Each row was made from one path, in order. Every step used is in the known rows, and no mark comes twice. Write each row's path.
Known rows
melob > bepe > voro > fotil > kabu: [ 26  51 -23  -9  -5  -8 -41  18 -17  36 -12  -6  21  -4 -32 -12   2   7
 -45 -25  35 -18  -6   5 -19   6  15  20   5  26   0  37]
melob > bepe > voro > fotil > kabu > fese > pepi: [ 17  48 -11   3   1  -2 -32  28 -33  17 -15  19  21 -13 -30 -10   3  14
 -46 -41  44  -8  -9  11 -20   2  11  37   8  34  20  21]
melob > bepe: [ -6  33 -17   3 -20   5 -22  20 -34  34 -11  11  11  21 -42 -10  -8  40
 -33   4   7 -12 -50 -11  -3  33  -5   7 -17  39   8  27]
lesan > fese > kabu > fotil: [ 15  -3 -10  -9  15  17 -27  52 -31  14 -33   0  16  -6 -11  14  14  23
 -64 -16  35  -4   1  14 -14  32 -19  -1   0  39  29  22]
firam > fese > zilovo > bepe > melob: [ -4  34 -30  40  15   2  -2  65 -47  20 -19  81 -25  -5  -1  15  25  21
 -68  -7  32  22   3  10 -16  15  14  -3  -5  18  49  49]
puna > feze: [-11   8 -54   0 -14  17  10  25 -40  63  -5  14   3   8 -56  13  10  16
 -38 -41  -6   9  11   8  -7  55 -11  21   1  33   9  19]
zilovo > fese: [ -1 -13 -47  27 -21  -1  30  56 -45  39 -10  37  -9  19 -33  -6  10  41
 -51  10   9  -4 -18  21   1  33   4  13 -10  12  14  23]
melob > bepe > voro > fotil > kabu > fese > feze: [ 14  27 -19 -11  -6   0 -62  27 -33  27 -11 -11  33 -10 -29 -10   6  -1
 -50 -33  52  -8  17  10 -15   7   7  35  16  40   7  30]
fotil > kabu > fese > lesan: [ 19 -17 -21  -8 -21   0 -14  29 -42  25 -23  38  17 -22 -30   5  -1  35
 -45 -10  29  -4  10   0  -6  26   7  17 -21  40  -4  23]
pepi > fese > kabu > fotil > voro > bepe: [  8  16   4 -12  10  -7 -51  43 -39   6 -16  21  10  14 -10 -13 -25  37
 -63 -39  34  -8 -18  14  -2  11   4  20  15  33  30  18]
fotil > kabu: [  8  16 -36   1 -28  11   6  27 -15  44 -14  23   4 -21 -35  -3   2  24
 -46 -17  10  -1  14  10  -3  36   8  23 -11  31  -7  31]
buli > zilovo: [  5  -5 -45 -27  -1   5   9  33 -32  51 -25  19 -24  -4 -41  13   4  29
 -52 -17   4  26   4   4   5  31   1  -7  21  17   0  28]
bepe > melob: [  4  12 -37   7 -11  16  -7  46 -21  59 -16  27 -12   2 -42  -8  13  26
 -45 -29  14  22 -13  -9 -26  35   0  18 -19  26   1  31]
buli > zilovo > bepe > voro > fotil > kabu: [ 34  32 -44 -31  16 -21 -16  39 -29  43 -18  22 -25 -20   3   8  20  -5
 -69 -42  35   4  29  33 -12  -9  22  -2  46   3   3  40]
voro > fotil > kabu > fese > zilovo: [ 23 -13 -26   5   9  -8  -3  45 -48  22 -19  39  10 -16 -17 -18  13  25
 -57 -66  39   5  23   9 -12  21  16  19  13  13  38  31]
fotil > kabu > fese > zilovo > buli: [ 18 -21 -25   9 -14   9  -7  35 -39  -2 -40  39  -3 -52 -27 -14  -8  17
 -64 -23  30  15  24  33   2  14  24   1   4  34  18  28]
voro > bepe: [ -8  23 -40  14 -24  -4   1  32 -44  40  -1  34  -9  35 -40 -14  -2  38
 -41 -22   7  -6 -51   6  -1  20  10  13   0  22   5  19]
lesan > fese: [  2  15 -34   4  -6  12  20  49 -42  40 -17  20   3  10 -55   3  27  26
 -59  12   9  14 -31  11  -2  42  -4  -2 -12  35  18  28]
pepi > fese > kabu > fotil: [ 12  -7  -4  -4   4   7 -52  51 -53   5 -28  26   7  -5 -21  13 -15  38
 -51 -42  24  -2  -2 -10   2  32 -13  15   4  36  22  16]
zilovo > bepe > voro: [ 13  38 -50  -1  -6 -12  -8  43 -35  42  -9  19  -6   6 -20   9  12  18
 -59  -3  10  -9 -28  14 -21   6  16  -9  -5  14 -17  32]
melob > bepe > voro > fotil > kabu > fese > zilovo: [ 32  28  -8  -3  12 -14 -52  27 -32   8 -23  10  23 -22 -28  -8  -8   8
 -54 -33  54  -5   2   7 -18  -1  29   7  14  27  26  38]
kabu > fotil: [  8 -14 -34  -9   8  11  -5  34 -37  46 -16   4  11  20 -18  -7 -10  43
 -47 -24   5  -4  -8 -12 -21  27 -21   3   0  13   9  20]
voro > fotil: [  4   0 -51  -1   0  -6  21  42 -47  56  -5  18   4  30 -33 -21  27  37
 -46 -53   7  -7 -17  -7 -20  31  -8  18  -3   3  12  23]
pepi > fese: [  0  10 -27   9 -19   2  -5  49 -64  31 -12  46  -6  12 -65   2  -3  41
 -47 -14  -2  17 -32 -12  15  43   2  16  -7  32  10  23]
buli > zilovo > bepe > voro > fotil: [ 25  24 -54 -30  25 -23  -8  46 -44  46 -17  20 -26   3  -5   9  25   7
 -68 -38  25   7   2  23 -16  -7  15 -13  41  -6   4  35]
puna > melob > bepe > voro: [  5  59 -27  -7 -22  18 -18  26  -4  50 -20  -7  16  18 -42   4  24  18
 -33 -20  14   0  -8  -9 -13  23  18   1 -17  40  -8  38]
fese > kabu > fotil > voro > bepe > melob: [ 12  16  -3 -18  18   3 -48  36   6  30 -22  -5  11   3  18 -23 -12  27
 -63 -55  48 -10   4  19 -38   2   0  21   4  25  21  24]
firam > fese > zilovo: [-10   8 -40  30   6   9  21  49 -43  20 -21  59  -9  -5 -38  21  11  36
 -62   4  14  23  12   0  -4  34  11  -2  -8  19  34  41]
fese > pepi: [-26  26 -43  16 -14  12  47  40 -39  43  -6  42  -3   1 -44   7  33  51
 -46 -35  -4   1 -20  -4 -18  42 -13  27 -27  22  10   7]
puna > melob > bepe > voro > fotil: [ 10  58 -32  -8  -8   9 -14  32 -12  55 -13  -8  18  32 -30  -9  38  16
 -34 -50  21  -7  -6 -10 -22  16  15   9  -6  26   6  37]
fese > zilovo: [ -3   0 -38   5   1  -4  20  38 -40  30 -16  31  -1 -12 -39  12  20  42
 -57 -24   8   5  -5 -10 -16  39  14 -14 -20  12  18  29]
fese > kabu > fotil > voro: [  9  -3 -14 -33  17   5 -20  30   4  30 -25 -23  26  -6   8 -10 -10  39
 -64 -35  24 -15  17  12 -31  22 -12   9  -7  22   5  21]

Which path is each row?
[  8 -29 -42 -14   2 -17  21  46 -56  38 -23  44 -23   0 -22  27  27  43
 -60  11  24   0  10  13  -1  21   6 -10   5   5  11  20]	buli > zilovo > fese > lesan
[ 26  37 -40   1  20 -29  -7  46 -36  23 -11  34   0 -28   5   7  37   9
 -75 -50  41 -17  21  19 -32  -3  34 -10   4  -2  22  42]	fese > zilovo > bepe > voro > fotil > kabu
[ 39   3 -42  -9   1  -3 -21  39 -25  37 -20   7  13 -17 -38  -9  -1   4
 -56 -44  37  11  21  15 -19   5  21  24  19  17  -9  33]	bepe > voro > fotil > kabu > fese
[ 19  36 -56  -2  10 -23  -4  48 -45  47  -3  17  -3  19  -8  -7  30  14
 -62 -34  20 -18 -24  14 -29  -2  11   0   6  -1  -2  33]	zilovo > bepe > voro > fotil
[ -2  41 -27  -7  -4  -4   1  31  -3  58  -2  16  -4  25 -27 -43  -1  29
 -62 -25  23  12 -33  23 -28   9  21  22  -5  19   9  30]	fotil > voro > bepe > melob
[ 35  26 -38  -1   6 -19 -25  49 -44  30 -12  29   3  -3   1 -13   7   2
 -62 -39  39  -8  -2  31 -19 -10  21  15  22  15   5  35]	zilovo > bepe > voro > fotil > kabu > fese
[ 13 -11 -14 -22  23 -15 -18  46 -18  17 -27  13 -17   5  21  -6 -14  28
 -75 -20  48  -4  20  55  -2  -5  12   3  47   6  37  20]	buli > zilovo > fese > kabu > fotil > voro > bepe
[  4  13 -26 -20  16  -4  -3  23 -18  48  -4  -5  17  41  -5 -37 -21  43
 -62 -22  15 -10 -24  16 -25   2  -2   8  10   8  17  21]	kabu > fotil > voro > bepe
[ 25  48 -14  -5 -14  13 -36  32 -12  37 -23   3  24   9 -24 -15  18   5
 -36 -53  42   3  16   5 -10   8  24  22  10  40  12  41]	puna > melob > bepe > voro > fotil > kabu > fese
[ 18  27   4 -13  25   9 -42  51  -6  21 -26   1  11   4   5 -17  10  13
 -77 -27  60   4  -8  35 -30   5   0  11   9  36  45  28]	lesan > fese > kabu > fotil > voro > bepe > melob
[ 11  44 -25  -6 -12   1 -36  19 -20  35 -15  -8  15   4 -52   5 -11  22
 -42  12  14  -7 -37  -6 -13  17  12   1 -11  33 -15  32]	melob > bepe > voro
[ 15   8  -6 -28  25  12 -16  44  -8  22 -30 -18  26  -6  -4  -4  11  24
 -77  -9  35  -2   5  28 -23  24 -12   1  -2  34  29  25]	lesan > fese > kabu > fotil > voro
[ 22  36 -35   4  36 -23   5  65 -59  19 -14  30   0  -5 -13  10  58   7
 -86 -20  41  -1 -16  24 -28   5  21 -26   5   6  49  40]	lesan > fese > zilovo > bepe > voro > fotil
[ 16  -7 -22   3 -26  14 -13  36 -30  29 -24  32   8 -20 -38 -11 -21  24
 -44 -17  22  16   7  15   7  30  10  26   3  43   1  28]	fotil > kabu > fese
[ 41  -9 -45  -4  11  -8 -16  39 -36   7 -35  13   4 -48 -29 -14  10  -4
 -76 -48  45  13  36  34 -24 -10  33   0  20  10   7  32]	bepe > voro > fotil > kabu > fese > zilovo > buli
[  5  13 -18   0  -7  14  -9  52 -28  17 -29  12   7 -14 -34  17  28  21
 -60  -6  28   1 -11  18  -5  43  -4   3 -13  47  18  25]	lesan > fese > kabu
[ 13   0  -8  11  13  -6 -30  58 -10  19 -20  18  -2  12  27 -26  -6  29
 -68 -29  58 -14   5  46 -28  -3   8  26  10  13  40  22]	zilovo > fese > kabu > fotil > voro > bepe > melob
[ 28  45 -49  -4   2 -21 -11  43 -32  41  -5  19   0  -4   2  -7  25   4
 -64 -40  30 -21   3  25 -26  -5  20  11  10   6  -3  38]	zilovo > bepe > voro > fotil > kabu
[ -8  34 -35 -11  -9 -10  19  22 -12  52   3   8   6  33 -33 -37  -6  41
 -60 -12   8  -3 -41  23 -14  14  19  14  -4  17   1  25]	fotil > voro > bepe
[ 30  15 -21   6   1 -11 -28  45 -36   7 -27  41   3 -47 -11  11  -7   8
 -67 -19  43   9  18  28  -9   1  37  -5   9  27  13  39]	fotil > kabu > fese > zilovo > bepe > voro
[ -1 -13 -47   7  -5   1  23  34 -46  11 -30  26 -11 -29 -34  -7  22  32
 -68 -19   8   5  -2  14 -14  21  14 -24 -16  12  13  23]	fese > zilovo > buli
[  2   0 -27  -4 -13 -13  -7  43 -81  29 -11  53   4   9 -57  20  19  54
 -47  -5   8  -6 -31 -30   1  38   1   5 -32  29   3  16]	pepi > fese > lesan
[ 12  19 -18 -16  21  -1 -20  31  -9  54  -7   3   7  32   0 -43 -16  32
 -64 -34  29   3 -17  15 -38  -2   1  16   8  10  22  26]	kabu > fotil > voro > bepe > melob
[  7  -3 -30 -31  21   3   8  24  -9  56 -11 -18  22  22  -9 -28 -14  44
 -65 -16   5  -2   0   5 -30  19 -13   3  -4   8   6  23]	kabu > fotil > voro
[  2 -22 -45  15 -14 -16  30  50 -60  34  -9  46   1  16 -25  12  33  54
 -54  18  18 -24 -14   2 -13  29   2   4 -36   9   7  15]	zilovo > fese > lesan
[  9 -20 -32  -7  -2  -2  -2  55 -30  19 -35  30 -29 -19 -11  23   6  26
 -60 -13  32   7  24  36  10  25   9   3  26  17  18  24]	buli > zilovo > fese > kabu
[ 15  12 -43  -2  -9  -2  10  34 -29  50  -7  20   8   1 -23 -22  22  22
 -49 -57  20 -13  17   5 -15  28   1  33   2  12  11  29]	voro > fotil > kabu
[ 12  21  -2 -18  21   3 -25  44 -17  16 -22  -5  21  11   1 -13   4  22
 -76 -14  45  -9 -14  37 -17  10  -3   5  11  34  38  23]	lesan > fese > kabu > fotil > voro > bepe
[ 11   4   1 -22  15   1 -40  44 -31  13 -24  10  16  -4 -15  -4 -18  38
 -65 -34  24  -1   3   5  -6  25  -5  17   2  34  21  21]	pepi > fese > kabu > fotil > voro
[-14  -3 -28  18 -12  14  24  49 -56  28 -17  51   2   2 -47  -2   7  50
 -44 -33   7  18 -28   1  -7  34 -10  29 -11  34  19   5]	kabu > fese > pepi
[-23   7 -44  41 -16   2  58  62 -51  31  -6  58 -13   8 -29   3  33  52
 -54  -9  10  -6 -15  23  -9  35  -5  31 -20  13  30   7]	zilovo > fese > pepi
[ 42  -4 -40 -20   6 -17 -23  35 -37  36 -19  12  22 -20 -33   4  18  15
 -58 -37  44  -7  24   1 -31   2  19  16  -2  13 -14  29]	bepe > voro > fotil > kabu > fese > lesan
[ 38  18 -37 -10   9 -31 -28  44 -56  26 -11  34  12  -5   5   1  26  14
 -63 -33  47 -24   0  16 -29 -13  19   6   1  12  -1  31]	zilovo > bepe > voro > fotil > kabu > fese > lesan
[ 39   1 -37  -5  16 -13 -20  43 -32  24 -23  18  13 -36 -32   2   9   6
 -67 -53  46  12  35  13 -25   5  33   8  15   9  10  36]	bepe > voro > fotil > kabu > fese > zilovo
[  1  -5 -30  13  -6  -3  -1  49 -76  -4 -30  53 -17 -25 -53  -1  12  33
 -69 -19  10  17 -15   7   8  24  18 -13  -6  24  28  22]	pepi > fese > zilovo > buli
[-33   8 -53  21 -18  27  10  49 -43  43  -7  31   4  10 -39  18  27  24
 -56   5  11  18  29   3   1  44 -17  31  -6  36  10  29]	firam > fese > feze
[ 25   0 -35   8  27 -25 -15  60 -67  12 -19  40   2  -2  -8  -3  13  22
 -69 -45  40   5 -15  13 -23  -5  25 -14  15   4  30  32]	kabu > fese > zilovo > bepe > voro > fotil
